What can hang from each mark:
K_372: K_323 K_565 K_930
K_565: K_930
K_323: K_372 K_498 K_565 K_930
K_930: K_38 K_323 K_372 K_498
K_402: K_930
K_38: K_498
K_498: K_38 K_930

Known rows, with every way that one mark hangs from another:
(K_372 (K_323 K_565 K_930)): [ 0.58  3.00  5.86  2.44  2.23 -4.99 -1.71  3.84  4.01 -2.32 -3.54  0.17
  1.61 -2.65  0.63 -1.92 -0.24  4.35  2.46  3.47  4.27  1.99  0.17]
(K_323 K_565 K_930): [-0.65  2.03  3.73  3.60  1.80 -3.81 -1.65  2.78  4.21 -0.05 -2.51  0.37
  1.48 -0.90 -0.17 -0.09  1.70  5.34  0.92  3.77  4.57 -0.10  0.51]
(K_498 (K_930 K_323 K_372)): [ 0.32  2.80  2.38  0.90  0.90 -5.12  1.31  1.79  5.12 -2.33 -4.03  2.83
  4.55  0.80  4.29 -3.48 -1.35  3.49 -0.69  0.55  0.50 -1.42  2.45]
(K_323 K_498): [-0.69  2.23  0.78  0.27  2.68 -2.94 -1.10  2.85  0.95  1.25  0.34  1.03
  1.34  0.42 -0.77  1.03 -0.77  4.59  0.32  0.79  2.06 -2.36  2.07]
(K_402 (K_930 (K_323 (K_372 K_565)) K_498)): [ 2.54 -0.66  7.13  2.07  4.81 -0.29  1.46  2.76  4.48 -0.44 -3.60  4.51
  5.73 -2.10  5.77 -0.08  0.83  6.03  4.87  0.06 -2.05 -2.59  3.06]
(K_323 K_372 K_498): [-0.05  1.10  1.90  0.27  3.14 -2.16 -0.33  4.99  1.49  0.99  0.49  0.99
  2.79 -1.62 -0.87  1.36 -0.88  4.92  3.17 -0.08  0.90 -1.41  1.18]
(K_372 K_323 K_565 (K_930 (K_498 K_38))): [ 1.53  2.85  6.77  3.54  4.95 -3.56 -1.79  3.20  6.35 -2.90 -1.44  1.81
  1.72  0.12  1.48 -5.40 -0.26  3.03  0.26 -0.80  0.31  0.08  3.38]
(K_498 K_38 (K_930 K_323)): [-0.43  4.09  2.06  3.76 -1.11 -3.78  2.39  2.52  6.10 -1.10 -1.68  1.16
  3.94  0.70  2.50 -3.02 -0.66  5.87 -3.51  1.07  2.14 -1.91  1.58]
(K_372 (K_323 (K_498 K_38) K_930) K_565): [ 2.58  1.22  4.49  2.78  5.76 -2.98 -1.42  5.36  5.44 -2.46 -2.41 -0.45
  0.30 -3.40  0.45 -2.27 -0.45  5.91  1.62  0.37  3.88 -2.28  3.82]
(K_323 K_372): [-2.16  2.67  3.57  1.31  0.85 -2.69 -0.59  3.50  3.00  0.23 -0.86  1.35
  2.64 -0.37 -0.06  0.38 -0.66  4.47  1.44  0.77 -0.30  0.91 -1.82]
(K_323 K_372 K_498 K_565 (K_930 K_38)): [ 3.48 -0.48  2.54  4.12  2.92 -1.65 -0.69  6.09  3.97  0.60 -1.03  1.54
  5.37 -4.21 -1.92  0.14  1.41  4.97  6.64  0.74  2.34 -1.45  2.74]
(K_323 K_372 K_498 K_565): [ 0.45  0.02  2.61  2.18  5.75 -1.73  0.69  5.19  1.50  1.22  0.49  1.00
  3.58 -2.21 -0.48  1.87  0.51  6.43  5.25  3.18  2.80 -2.44  1.37]
(K_498 K_930): [-3.85  4.85  2.17  0.88 -1.08 -4.40  0.31  1.42  5.09 -0.75 -0.19  0.28
  1.66  0.44 -0.10 -0.99  0.72  5.09 -3.29  2.59  2.26 -0.27 -0.45]
(K_402 (K_930 K_38 (K_372 (K_323 K_565)) K_498)): [ 3.45  0.13  7.53  4.98  2.56 -4.61  0.77  2.04  4.17 -1.44 -2.27  4.24
  8.25 -1.25  4.66 -3.88  1.23  1.20  5.96  0.93 -4.93 -2.79  3.81]
(K_498 (K_930 K_38 (K_323 K_565) K_372)): [ 2.08  2.14  2.26  4.51  1.82 -4.38  2.42  1.66  5.93 -1.90 -3.79  4.29
  7.69  0.43  3.95 -4.23  0.38  3.79  2.21  2.42 -0.44 -2.87  2.82]
(K_565 K_930): [-1.57  4.79  4.87 -0.74 -0.36 -4.86 -0.11  1.93  2.12  0.94 -1.06  0.44
  0.48  0.63 -0.17 -2.18 -0.18  4.88 -2.07  1.54  1.55  1.28 -0.01]
(K_402 K_930): [-2.31  2.89  4.72  1.82 -0.83 -1.97 -0.48  0.79  3.27  0.81 -1.52  0.47
  2.35 -0.43  2.07  1.33  0.26  4.71 -0.51  1.93 -0.34 -1.16  0.70]
(K_930 K_38 (K_372 (K_323 K_565))): [ 1.44  2.57  4.70  4.11  3.21 -5.29 -0.29  2.43  3.74 -2.28 -2.93  3.70
  5.87  0.06  2.40 -4.14 -0.84  1.57  4.31  2.18 -2.48 -0.60  0.53]
(K_38 (K_498 (K_930 K_323 (K_372 K_565)))): [-0.30  2.72  2.47  1.36  5.70 -4.15  3.34  0.86  5.54 -3.79 -3.80  1.56
  3.86 -0.06  2.81 -2.57  0.76  6.24 -0.47  1.46  0.27 -3.92  6.17]
(K_565 (K_930 (K_38 K_498) K_372)): [ 0.81  3.88  3.59  1.49 -0.02 -6.17  2.19  1.57  2.47 -0.35 -0.88  1.13
  4.42  0.74 -1.51 -4.20  0.74  2.67 -0.20 -1.18 -3.52 -1.34  4.84]
(K_38 K_498): [-3.40  4.27  1.57  1.55  0.80 -4.33  0.62  1.00  1.37 -0.06  0.43 -0.41
  1.73  1.28 -2.35  0.56  0.66  4.83 -1.98  1.11  0.23 -1.01  2.35]

Rows:
[ 3.77 -0.86  2.50  4.83  5.64 -1.18  2.82  6.40  2.51  1.11 -1.00  2.06
  6.07 -2.24  2.24 -0.22 -0.73  7.31  4.97  1.76  2.50 -4.35  3.39]  (K_930 (K_323 K_372 (K_498 K_38) K_565))
[-2.03  2.83  2.65  4.48 -0.15 -5.22  1.22  2.40  7.24 -1.46 -0.52  0.12
  3.15  0.98  2.02 -3.62  0.84  4.10 -3.30  1.05 -0.29 -3.32  1.46]  (K_498 K_38 (K_930 K_372))
[ 3.24  0.81  4.36  4.60  3.94 -4.08 -0.35  6.34  3.99 -1.19 -1.36 -0.95
  2.19 -3.71 -0.15 -1.85 -0.11  5.33  2.94  2.13  5.13 -1.93  3.69]  (K_372 (K_323 (K_498 K_38) K_565 K_930))
[-0.67  5.09  1.60  2.63 -0.93 -3.00 -1.08  1.08  3.44 -1.01 -0.47  0.33
  3.70  0.98 -3.85 -2.16  0.00  2.12 -0.79 -1.66 -1.24  1.04  4.74]  (K_372 (K_930 (K_38 K_498)))
[ 2.03  0.93  3.23  5.37  1.57 -4.50 -1.73  2.60  5.46 -0.71 -3.71  2.63
  4.85 -0.55  1.09 -3.02  1.38  2.65  3.39  1.33  0.03 -1.58  2.04]  (K_323 K_565 (K_930 K_38 K_372))
[ 3.30 -0.21  1.79  0.51  8.97 -2.48 -0.22  2.66  2.41 -1.01 -4.43  4.20
  3.02  0.36  4.63 -1.53 -1.79  5.14  3.54  0.22  0.77 -5.14  5.36]  (K_930 (K_323 K_498) (K_372 K_565))
[ 1.11  1.12  3.62  5.27 -0.82 -4.90 -1.30  3.70  5.34  0.82 -0.27  1.19
  2.35  0.58  0.08 -2.67  1.94  3.38 -1.82 -1.53  1.28 -1.64  2.32]  (K_323 (K_930 (K_498 K_38)))
[ 3.86  0.45  1.72  1.78  6.24  0.23  0.60  4.37  3.09 -0.34 -2.95  4.87
  6.05 -1.87  1.88 -0.65 -1.46  5.79  5.91 -1.02 -0.76 -2.99  3.27]  (K_930 K_38 (K_323 (K_372 K_565) K_498))
[ 2.34  4.35  4.75  0.72  2.80 -2.70  0.87  1.11  3.75 -0.28 -4.48  4.45
  3.47  0.65  2.58 -4.26 -0.60  5.63  0.69  0.71 -0.12 -0.49  1.83]  (K_372 (K_565 (K_930 K_38 K_323)))
[-0.40  4.09  4.63  2.00  3.52 -4.73  0.17  1.67  7.73 -4.88 -3.59  2.91
  4.31 -0.86  2.51 -5.43  0.00  2.99  1.24  1.34 -2.21 -0.96  1.28]  (K_498 (K_930 K_38 (K_372 K_323 K_565)))
[-0.34  2.51  3.13  2.78  2.76 -3.27  5.32  3.80  4.28 -1.98 -1.28  0.15
  6.34 -2.70  0.27 -0.29  1.29  7.81  2.34  3.58  2.45 -1.21  3.62]  (K_38 (K_498 (K_930 (K_323 K_372 K_565))))
[-0.19  3.85  1.27  3.55 -2.02 -4.05 -0.64  1.93  3.94 -0.70 -1.14  0.16
  3.48 -0.59 -3.76 -1.13  1.42  3.39 -0.60 -1.34 -0.08 -0.05  3.77]  (K_323 (K_930 (K_38 K_498)))
[ 1.71  0.94  1.50  3.74  0.89 -3.17 -1.28  4.99  4.04  0.98 -0.27 -0.77
  1.13 -1.60 -1.28 -0.68  0.23  4.91 -0.50 -0.94  3.79 -3.05  3.76]  (K_323 (K_498 K_38) K_930)
[-3.06  2.98  2.64  1.75  5.15 -4.58  2.27  0.65  6.10 -3.20 -1.21 -0.36
  2.16  0.19  0.49 -1.63  2.60  6.09 -1.71  2.38  0.06 -3.96  4.67]  (K_38 (K_498 (K_930 (K_372 K_565))))
[ 1.68  0.16  6.47  3.30  2.49 -0.39  2.24  3.43  3.36  0.24 -3.97  2.25
  6.52 -3.14  4.82  1.33 -0.19  6.85  5.52  3.49  0.41 -1.30  1.46]  (K_402 (K_930 (K_323 K_372 K_565)))
[ 0.18  6.00  6.10  0.29  3.20 -4.75  2.09  1.75  3.40 -2.74 -1.66  0.67
  2.56 -1.43 -1.72 -4.19  0.35  5.15  0.47  0.87 -1.16  0.60  3.41]  (K_372 K_323 (K_565 (K_930 (K_38 K_498))))
[ 0.25  1.51  4.18  3.70 -0.97 -2.74 -0.65  0.53  4.50  0.11 -2.72  2.79
  5.79  0.12  3.14 -1.57  0.08  2.03  1.77 -0.30 -4.82 -2.75  2.41]  (K_402 (K_930 K_38 K_372))
[ 1.08  1.41  3.51  1.55  6.64 -3.10 -0.57  1.04  3.93 -1.94 -5.69  4.52
  3.01  1.61  5.55 -2.60 -1.35  4.64  1.78  1.05 -0.59 -2.83  2.33]  (K_930 K_323 (K_372 K_565))
